Each row was made from one small tree. Brackets hold a mark, then the marks that hang from it, in alphabetical order. Every link used is in the known rows. Write each row's tree.
Known rows
{gama {keto lekip mared mido}}: [ 4.50 -1.69 -2.32  0.26  1.56  0.28 -2.60  0.35  0.26  0.68 -1.36  7.50
 -1.39  0.73  2.27 -3.22  1.52 -0.54  0.54  0.50 -1.18  0.37  0.23]
{mido {keto mared}}: [ 3.60  0.52  1.74 -2.31 -3.15 -0.55 -1.62 -0.33 -0.77  0.22 -3.97  2.75
  1.11 -0.34  0.01 -0.81 -1.03 -1.55  0.66  0.03 -0.24  1.27  0.35]
{mared keto}: [-1.78 -1.76  1.21 -0.55 -0.75 -0.37 -4.49 -1.32  1.31  1.30  1.54 -0.37
 -0.40 -0.63  1.08  2.10  1.37  0.83 -0.35 -0.76 -0.68  0.22 -0.60]
{keto folor lasus}: [-2.22 -1.94  1.48  0.50 -0.01  0.50  2.46 -0.74 -0.67 -1.49  1.99 -5.48
 -0.87 -0.20 -2.20  5.25  0.39 -0.13 -1.62 -0.95  1.46 -0.10 -0.81]
{lekip keto}: [-0.96  0.16  4.06 -1.85 -1.71  0.37 -2.00 -1.62  0.01 -0.83  0.19 -1.39
 -0.05 -2.09 -1.36 -0.71  0.16 -0.51 -0.12  0.12  0.71  2.01 -0.26]
{mared {keto mido}}: [-2.73 -1.73  0.25  1.14  0.25  1.12 -4.43 -0.09  1.65  1.80  0.11 -0.04
  0.52  0.16  2.97  0.78  2.36  1.19  0.18 -1.55 -1.59  0.60 -0.08]
{mido keto}: [-1.26 -0.41  4.64 -0.85 -3.35  0.90 -0.63 -0.70 -0.01 -0.23 -1.90 -0.12
  0.89 -1.18 -1.63  0.40 -0.17  0.16 -0.08 -0.07  0.17  1.95 -0.06]
{lekip {keto gama mared}}: [ 4.25  2.92 -0.40 -3.07 -2.11 -0.62 -3.72 -0.64 -0.11  0.66 -2.02  2.20
  0.38 -1.48  0.52 -4.83 -2.45 -0.56  0.97  1.84 -0.29 -0.18  0.42]
{keto lasus mido}: [-6.04 -0.79  3.01  2.39  0.11  2.72  0.80  0.38  0.33 -0.33  1.12 -4.83
  1.07  0.24 -0.72  1.81  2.19  1.28 -0.42  0.81  0.33  1.41 -0.20]
{mido {keto folor lasus}}: [ 0.28 -1.27  3.99 -0.02 -0.89  2.91  3.48 -0.08 -1.17 -1.17 -1.81 -3.26
 -0.81 -0.03 -3.11  3.93 -0.60 -0.66 -1.98 -2.70  0.91  0.75 -0.71]
{mared {keto lasus}}: [-3.34 -1.36  2.69  0.21  0.84  2.31 -2.30 -0.85  0.88  1.08  2.53 -3.54
 -1.26 -0.21 -0.94  3.43  1.57  1.21 -1.34 -0.94 -0.42  0.58 -0.92]
{mared {keto gama lasus lekip mido}}: [-2.61  1.03 -1.89  2.67  3.42  3.50 -0.73  0.94  1.83  1.17  1.02  2.02
 -1.10  0.85  0.17 -3.55  1.31  2.46 -0.60  0.67 -2.09 -0.67 -0.24]
{keto lasus lekip mared}: [ 0.86  0.33 -1.06  0.19  1.11 -0.45  1.86 -0.60 -0.81 -1.71  1.68  1.39
 -1.45  0.47 -2.25 -0.68  0.69 -1.72  0.16  2.36  0.46  0.59 -0.13]
{mared {keto gama lekip mido}}: [-1.27  0.17 -3.51  1.96  1.79  0.86 -2.98  0.37  2.18  1.47  0.23  5.11
 -0.37  0.46  2.37 -4.98  0.93  2.17  0.58  0.88 -2.57 -0.76  0.05]
{lasus {keto folor}}: [-5.78 -1.93 -1.06 -0.94 -1.78 -3.94  1.08 -1.01  0.12 -1.85  3.57 -4.64
  0.64  0.05 -0.34  4.16  0.64 -0.22  0.39 -0.79  1.03 -0.16  0.27]
{gama {keto lasus lekip mido} poga}: [-0.21 -1.44  2.58  3.87  3.22  1.92  2.75  0.61  1.03  1.58  1.29  3.93
 -0.99 -0.04 -1.09  1.40  3.07  2.20 -2.00  1.29  0.10  0.54  0.25]
{lasus {keto folor mared}}: [-0.92 -1.36 -3.77 -2.06 -1.85 -5.23  0.34 -0.60 -0.61 -1.38  1.79 -2.35
  0.82  0.69  1.44  2.74 -0.35 -1.90  1.12 -0.45  0.62 -0.72  0.67]
{folor {keto gama lasus lekip mido}}: [-3.41  3.37  1.71  2.30  1.92  1.06  3.55  1.01  0.30 -0.35  1.88  0.73
  0.20  0.12 -2.37 -2.13 -0.77  1.85  0.67  1.04 -0.05  0.40 -0.23]
{mared {keto gama lasus mido}}: [-3.61  0.79  0.08  1.91  1.59  4.05 -2.88  1.07  1.90  2.88  0.31 -2.39
  0.23  0.52  1.36 -0.77  0.83  3.55 -0.68 -0.12 -1.76 -0.73 -0.25]
{folor keto}: [-2.31  0.48  4.91 -1.19 -2.21 -2.75 -0.57 -1.21 -0.14 -0.16  2.60 -1.57
  1.22 -1.45 -1.90  3.47 -0.74  0.20  0.93 -0.22  1.27  1.36 -0.56]
{lekip {keto {gama poga} mared}}: [ 5.65  2.74  0.29 -1.87 -1.84 -2.88 -1.50 -0.54  0.37  2.27 -1.73  4.56
  1.70 -2.03  0.67 -3.21 -1.88 -0.16  0.32  2.67  0.27 -0.80  1.18]

Which tree is each row?
[ 5.50  1.97 -0.50 -2.30  0.47  1.11  0.45  0.02 -1.24 -0.21 -1.96 -1.28
 -1.47 -0.51 -0.90 -1.72 -2.88 -1.18 -0.89 -0.77  0.44 -1.37 -0.29]
{lekip {keto folor gama lasus mared}}
[-5.66  1.56 -2.48  1.73 -0.83 -5.57  2.66 -0.42  1.92  0.06  4.59  2.68
  2.33 -0.75 -1.35 -1.62  0.31  2.15  1.09  4.54  0.12 -0.89  1.67]
{lasus {keto {gama poga} lekip}}
[-2.45  2.67  3.84 -1.00 -0.48  3.02 -0.34 -0.51  0.36  0.08  0.56 -3.78
 -0.40 -1.74 -3.10 -2.16 -1.34  1.69 -0.99  1.56  0.48  0.59 -0.36]
{lekip {keto gama lasus}}
[-4.71  0.42 -2.92 -0.57 -1.55 -3.11 -1.52  0.45  0.65 -0.36  0.77 -1.60
  2.75  1.25  3.07 -0.79  1.32 -0.51  2.37  1.12 -0.27  0.83  1.25]
{lasus {keto mared mido}}
[ 2.99  1.07  0.61 -1.58 -0.75  0.47 -2.86 -0.02 -0.42  0.02 -3.09  1.87
  0.94 -0.48  2.23 -3.83  0.53 -1.93  1.14 -0.29 -0.29  1.56  0.47]
{lekip {keto mared mido}}
[-1.32 -2.04 -0.49  1.23  1.79  0.05  4.69 -0.85 -0.84 -2.83  2.83 -1.38
 -2.60  0.10 -3.36  2.45  0.85 -1.13 -1.37 -0.21  1.01 -0.25 -0.85]
{keto folor lasus lekip}
[-3.45 -2.15  0.84  2.13  1.07  1.95  2.74  0.42 -0.49 -0.94  0.46 -4.87
 -0.09  0.69 -0.37  3.81  1.38  0.37 -1.17 -1.61  0.79 -0.02 -0.46]
{keto folor lasus mido}
[-3.65  1.27  3.32  2.21  2.00  0.71  4.02  0.36 -0.45 -1.52  2.45  0.12
 -0.43  0.35 -2.79  0.38  1.05  0.04  0.52 -0.10  0.52  1.93 -0.56]
{folor {keto lasus lekip mido}}
[-5.02  1.26  5.72  1.24  0.21  1.22  1.91  0.45 -0.22 -0.01  1.53 -4.27
  1.20 -0.16 -1.63  3.26  0.60  0.93  0.28 -0.98  1.05  1.78 -0.57]
{folor {keto lasus mido}}
[ 1.97  0.36 -3.61  0.96  0.76  1.01  1.10  1.45 -0.49  0.70 -1.81 -1.84
  0.85  1.24  1.70 -0.43 -1.22  0.45 -0.09  0.07 -0.05 -1.98  0.18]
{keto folor gama lasus mared mido}
[ 1.64  3.67  0.51 -0.66  0.58  3.44 -1.39  1.02 -0.07  0.98 -2.69 -0.49
  0.57 -0.18  0.62 -5.27 -1.10  0.01  0.24  0.89 -0.42  0.33  0.29]
{lekip {keto gama lasus mared mido}}
[ 6.77 -3.43 -1.14 -2.37 -0.48 -1.48 -3.15 -0.59 -0.74  1.07 -1.05  2.57
 -1.81 -0.02  1.80  2.87 -0.65 -1.15 -0.79 -2.15  0.25 -1.28 -0.42]
{gama {keto folor mared}}
[ 2.28 -1.30 -0.98 -0.86  0.03 -0.83  1.57 -0.41 -1.55 -0.94  0.27 -2.84
 -1.01  0.50 -0.65  3.92 -0.48 -2.02 -0.74 -0.81  1.00 -0.88 -0.54]
{keto folor lasus mared}
[ 7.19 -3.06 -3.82  0.31  2.41 -0.43 -0.78  0.42 -0.56  0.07 -2.23  7.34
 -2.55  1.14  2.90 -1.26  0.81 -1.40 -0.28 -1.99 -0.85 -0.96 -0.13]
{gama {keto folor lekip mared mido}}
[-2.99 -0.17 -0.78  2.24  0.67  2.39  2.07  0.97  0.38  0.31 -0.03 -4.20
  0.67  0.59  0.00  0.91 -0.45  2.24 -0.73 -0.21  0.02 -1.63 -0.32]
{keto folor gama lasus mido}
[ 2.38  1.59  2.92 -2.62 -0.26  1.59 -0.85 -0.64 -1.20 -0.71 -0.84 -1.69
 -0.94 -0.79 -1.70 -0.67 -0.35 -2.08 -0.35  0.28  0.77  1.42 -0.23]
{lekip {keto lasus mared}}
[ 4.22  0.39 -0.15 -0.86  1.56  2.31  1.26  0.49 -1.57 -0.92 -2.96 -1.39
 -1.11  0.40  0.71 -0.42 -0.01 -2.55 -0.71 -2.79  0.49  0.39 -0.21]
{lekip {keto folor lasus mared mido}}
[-5.53 -0.27 -2.82 -0.50 -2.19 -3.73  0.44 -0.36  0.84 -0.66  3.08 -3.96
  1.35 -0.17  0.15  1.47 -1.35  1.62  0.66  0.55  0.40 -1.63  0.53]
{lasus {keto folor gama}}
[ 2.23  0.33  0.42 -1.79 -1.33 -0.19 -0.82 -0.93 -0.01 -0.23 -1.03 -0.65
 -0.57 -1.79 -0.63 -1.77 -2.35  0.31 -0.63 -0.85  0.39 -0.96 -0.30]
{lekip {keto folor gama}}
[ 4.61  0.01 -7.28  1.13  1.09 -2.08  0.95  0.83 -0.29 -0.44 -1.93  5.65
  0.11  1.13  2.50 -4.36 -1.14 -1.09  1.25  0.74 -1.07 -2.19  0.56]
{keto folor gama lekip mared mido}
[-3.62  0.64 -4.73  0.59  0.41 -3.47  0.48  0.41  0.37 -1.83  1.35  2.49
  1.02  1.55  1.71 -3.35  1.82 -1.40  2.52  2.01 -0.75  0.89  1.38]
{lasus {keto lekip mared mido}}
[-1.85  0.65 -6.68 -0.24 -1.13 -3.32 -0.26  1.20  0.44  0.23 -0.43 -1.07
  2.37  1.40  3.64 -1.44 -1.14  0.21  1.93  0.23 -0.62 -2.09  1.20]
{lasus {keto folor gama mared mido}}
[ 8.59 -3.03 -0.43 -1.04 -0.27 -3.51 -0.94 -0.47 -0.36  2.65 -1.07  4.90
 -0.47 -0.59  1.94  4.87 -0.15 -0.72 -1.58 -1.12  0.78 -1.97  0.39]
{gama {keto folor mared} poga}
[ 2.59  2.77  0.78 -2.66 -2.60 -3.74 -2.01 -0.18 -0.29  1.33  0.06  1.79
  1.61 -0.87  0.07 -0.63 -3.39  0.27  2.07  1.16  0.18 -0.79  0.12]
{folor {keto gama mared}}
[-0.16  2.23  3.22 -0.37  0.15  0.13  0.84  0.82 -1.13  0.26  0.07 -1.41
  1.09  0.70 -0.29  2.04 -0.27 -0.81  1.13 -0.76  0.73  1.27 -0.15]
{folor {keto lasus mared mido}}
[ 0.70 -3.13  0.11  2.39  3.71  3.25  2.28  0.52 -0.13 -0.61  0.73  1.35
 -3.29  0.86 -0.57  1.51  1.91  0.56 -2.12 -2.13 -0.04 -0.15 -0.85]
{gama {keto folor lasus lekip mido}}
[-1.55  0.30  0.07  0.74  0.15  1.56 -0.30  0.70 -0.38  0.21 -0.52 -2.20
  1.04  1.06  1.03  0.35  1.19 -0.47  0.41  1.15  0.25  0.78  0.24]
{keto lasus mared mido}
[ 0.73  1.51  0.48  0.28 -1.80  0.71  0.65 -0.10  0.54 -0.44 -2.05  4.97
  0.32 -0.99 -2.38 -5.13 -1.62  1.18  0.25  2.15 -0.84  0.55  0.14]
{mido {keto gama lekip}}
[-2.84  0.53  0.77  0.37  0.55  2.42 -2.98 -0.12  1.60  2.27  1.76 -2.83
 -0.64 -0.35 -0.47  0.60 -0.27  3.12 -1.21  0.62 -1.15 -0.87 -0.63]
{mared {keto gama lasus}}
[ 5.15 -0.42  1.02 -1.67 -0.82  1.54  2.54  0.36 -1.92 -0.80 -3.75 -0.36
 -0.79  0.64 -1.63  2.60 -1.49 -2.30 -1.16 -2.33  0.63  0.10 -0.34]
{mido {keto folor lasus mared}}
[ 4.16 -1.53 -5.51  1.02  1.38 -2.27  1.56  0.26 -0.90 -1.63 -1.48  4.94
 -0.66  1.25  2.15 -1.84  0.78 -2.89  1.09 -0.78 -0.29 -0.62  0.33]
{keto folor lekip mared mido}
